Every row comes from one small tree of marks. Brackets hold a mark, then the marks that hang from it, in alphabetical order. Every link used is in the known rows. Which tree was each row made from?
(in the rows, 128 means zero)
Known rows:
(sinu (lufuv (zapat (palek (midag vapos))))): [129 119 158 114 106 141 168 143 132 187 164 144  68 112 128 151  94 101
  69 141 127 125 149 111 133]
(vabapar (pomav palek)): [132  58 152 122 121 188 138 179 140 137 125 160  83 147 144 122 111 113
 143 135 146 125 117 103 129]
(palek midag pomav (zapat lufuv)): [119  86 147  61 123 117 126 141  66 189 171 102  94 117 107 123  70 111
  62 124  98 149 132  76 150]
(palek midag zapat): [113  84 153  94 114 138 118 143  94 187 156 120  91 137 131 132 100 126
  89 126 123 149 125 101 150]
(palek (midag vapos)): [139  90 158 107 116 143 140 146 125 184 146 153  77 131 114 128  94 113
  76 146 133 157 134 115 162]
(sinu (lufuv (zapat (palek midag)))): [115 115 163 131  99 151 155 144 125 185 174 128  79 112 142 159  99 105
  97 140 115 103 143 107 123]
(zapat (palek (midag vapos) pomav)): [132  90 136  86 116 128 149 135 116 192 139 133  60 101 110 115  78 102
  79 154 142 138 147 104 149]
(pomav palek vabapar): [136  57 172 136 108 180 135 221 145 149 131 135  93 138 124 112 125 116
  74 164 107 122 104 113 127]
(midag (palek (pomav vabapar) zapat) vapos): [150  60 146  51 133  87 131 194 110 162  98 143  77 138 112 107 100 104
  32 164 110 170 119 109 152]
(lufuv (zapat palek)): [101 113 126 157 106 157 147 159 150 142 164 148 107 111 134 132 113 105
 103 139  90  92 142 107 124]
(palek midag (zapat lufuv)): [110  99 151  89 107 141 126 144  85 179 178 118  96 126 118 121  80 106
  73 123  94 153 128  87 145]
(lufuv sinu zapat): [111 109 160 139 121 154 128 147 153 108 170 164 124 144 129 138 109 103
  94 142  74 102 138 100 141]
(lufuv sinu (zapat (palek midag pomav))): [ 97 110 143 113 112 136 122 123 129 152 179 133  89 116 117 143  87  92
  92 151 100 100 159  86 138]
(pomav (palek zapat) vabapar): [121  47 159 108 114 168 127 219 120 155 129 121  94 140 125 109 126 127
  59 144  98 135 100 107 127]
(midag palek vapos): [138 108 142 108 123 134 145 167 145 146 106 183  81 136 129 120 106  92
  95 170 113 163 132 125 152]
(sinu (lufuv zapat)): [137 100 178 132 122 148 162 169 130 155 157 143 103 130 143 148 111 118
  85 136  93 101 132 111 133]
(sinu (lufuv (zapat palek))): [119 112 157 139 107 153 172 161 136 152 161 140  94 107 150 142 106 102
  95 138  94  89 137 111 111]
(palek midag pomav zapat): [119  67 152  65 129 113 120 141  77 199 149 106  83 127 116 130  89 129
  81 132 129 146 131  89 161]
(vabapar (lufuv (zapat (palek midag))) pomav): [120  85 138 116 105 154 112 119 129 148 200 156  98 114 144 170  94 101
 127 124 142 121 149  95 132]
(vabapar (lufuv zapat) (pomav palek)): [129  64 148 121 134 180 124 175 141 118 172 170 110 132 140 161 120 122
 124 118 132 122 130  99 138]
(lufuv sinu (zapat (palek midag))): [ 89 123 145 142  98 162 123 124 149 138 185 145  95 129 129 149  97  85
 100 151  97 104 151  95 131]
(vabapar (lufuv sinu) pomav): [134  59 181  93 130 163 113 131 128  94 178 181 114 138 154 141  85  95
 133 132 120 131 126  98 137]
(lufuv sinu (zapat (palek (midag vapos)))): [104 126 140 130 106 153 136 121 156 142 174 165  85 123 114 141  92  87
  76 146 109 124 154 101 145]
(sinu (lufuv (zapat (palek pomav)))): [124  94 157 111 123 131 171 160 117 165 153 125  88 102 138 140  96 108
  83 142  97  86 145 101 118]
(zapat (lufuv sinu) (palek (midag vapos))): [111 129 152 107  96 165 144 123 134 145 179 157  80 111 111 109  64  64
  72 155  93 142 145  93 132]
(palek pomav zapat): [121  59 147  73 140 118 137 160  88 166 138 122 101 124 126 112  97 127
  74 127 109 134 126  95 149]

Which tree is each row?
[103  91 138 107 121 178 144 190 103 151 152 129 102 125 124 108 104 114
  75 126  82 141 114  88 127] => (pomav (palek (zapat lufuv)))
[132  54 183  97 132 123 112 172 130 111 190 142 135 120 117 143 103 105
  44 150  68 107 133  94 145] => (palek (pomav (vabapar (lufuv sinu zapat))))
[ 98 105 136 122 123 138 139 139 141 118 166 147 106 113 124 126  97  90
  91 147  83  85 151  89 129] => (lufuv sinu (zapat (palek pomav)))
[146  65 152  96 121 174 135 163 137 170 129 166  54 149 123 130  96 113
 112 139 176 161 128 105 151] => (vabapar (pomav (palek (midag vapos))))
[108 103 149 101 113 151 151 141 119 125 174 138 100 102 121  94  70  68
  90 152  67 101 143  81 119] => (zapat (lufuv sinu) (palek pomav))
[134  45 187 110 106 178 107 197 121 172 167 127  91 123 123 143 115 119
  76 162 125 148 113 112 140] => (pomav (palek midag) (vabapar lufuv))
[ 96 118 151 134 101 177 143 143 136 112 181 151 107 111 134  99  79  65
  98 151  57 106 135  91 111] => (zapat (lufuv sinu) palek)
[108  92 158  51 123 123 118 128  76 159 186 111  95 128 108 118  64  95
  64 133  83 147 136  68 148] => (palek midag pomav (zapat (lufuv sinu)))
[102 101 156  93 119 155 131 148 105 116 176 142 118 133 129 106  82  93
  73 130  59 133 126  83 132] => (palek (zapat (lufuv sinu)))
[111  87 156  62 131 128 132 147  87 128 173 127 115 125 119 101  71  95
  62 126  65 132 129  73 139] => (palek pomav (zapat (lufuv sinu)))
[127  73 166 110 131 157 114 129 141  86 197 182 127 141 149 158  96  99
 117 125 106 115 140  93 143] => (vabapar (lufuv sinu zapat) pomav)
[121 102 162  99 111 125 152 140 104 192 167 108  72 104 132 155  88 107
  86 143 123 100 151  96 131] => (sinu (lufuv (zapat (palek midag pomav))))
[122 102 139 116 102 152 150 137 133 184 145 151  67 111 121 121  91  97
  87 150 135 143 140 114 141] => (zapat (palek (midag vapos)))
[114  68 157 114 133 187 116 161 150  86 179 180 114 143 146 160 113 104
 121 130 119 115 134  91 136] => (vabapar (lufuv sinu zapat) (pomav palek))
[130  59 179 129  97 175 116 205 135 181 142 118  76 142 114 127 117 116
  80 166 123 139 113 112 137] => (pomav (palek midag) vabapar)
[102  78 148 100 116 170 116 171 105 187 141 120  77 139 126 134 113 131
  97 134 129 153 120  98 147] => (pomav (palek midag zapat))
[135  58 160 111 108 133 140 186 128 162 139 119  88 105 124  99  98  98
  68 161 100 102 125 107 120] => (zapat (palek (pomav vabapar)))
[152  46 166  50 126  97 126 172  89 201 135 113  75 131  96 117  86 125
  13 141 129 166 122 101 161] => (palek (midag vapos) (pomav vabapar) zapat)
[145  51 172 101 133 114 122 186 119 143 180 129 128 111 116 146 110 121
  40 144  81 109 130 104 146] => (palek (pomav (vabapar (lufuv zapat))))
[134  62 162 100  98 129 125 167 118 190 153 105  72 109 116 118  87  99
  68 165 119 120 130 102 128] => (zapat (palek midag (pomav vabapar)))
[108 114 132  93 114 130 130 167 103 141 139 149 105 136 131 119  94  88
  92 146  76 161 126  95 133] => (midag (palek (zapat lufuv)))
[ 92 119 141 153 105 164 139 141 161 107 175 159 112 121 136 130 106  89
 101 147  74  86 145 100 122] => (lufuv sinu (zapat palek))
[129 103 120  47 137  94 146 163  91 157 121 152  86 123 107 106  79  91
  49 146  87 178 137  92 153] => (midag (palek pomav (zapat lufuv)) vapos)
[115  62 181 130 118 179 111 201 154  98 182 154 124 134 123 147 127 108
  60 155  72 112 120 102 132] => (pomav palek (vabapar (lufuv sinu zapat)))
[134  41 184 119 116 178 120 215 132 142 155 140 107 120 131 128 124 118
  73 155 102 131 108 116 130] => (pomav palek (vabapar lufuv))
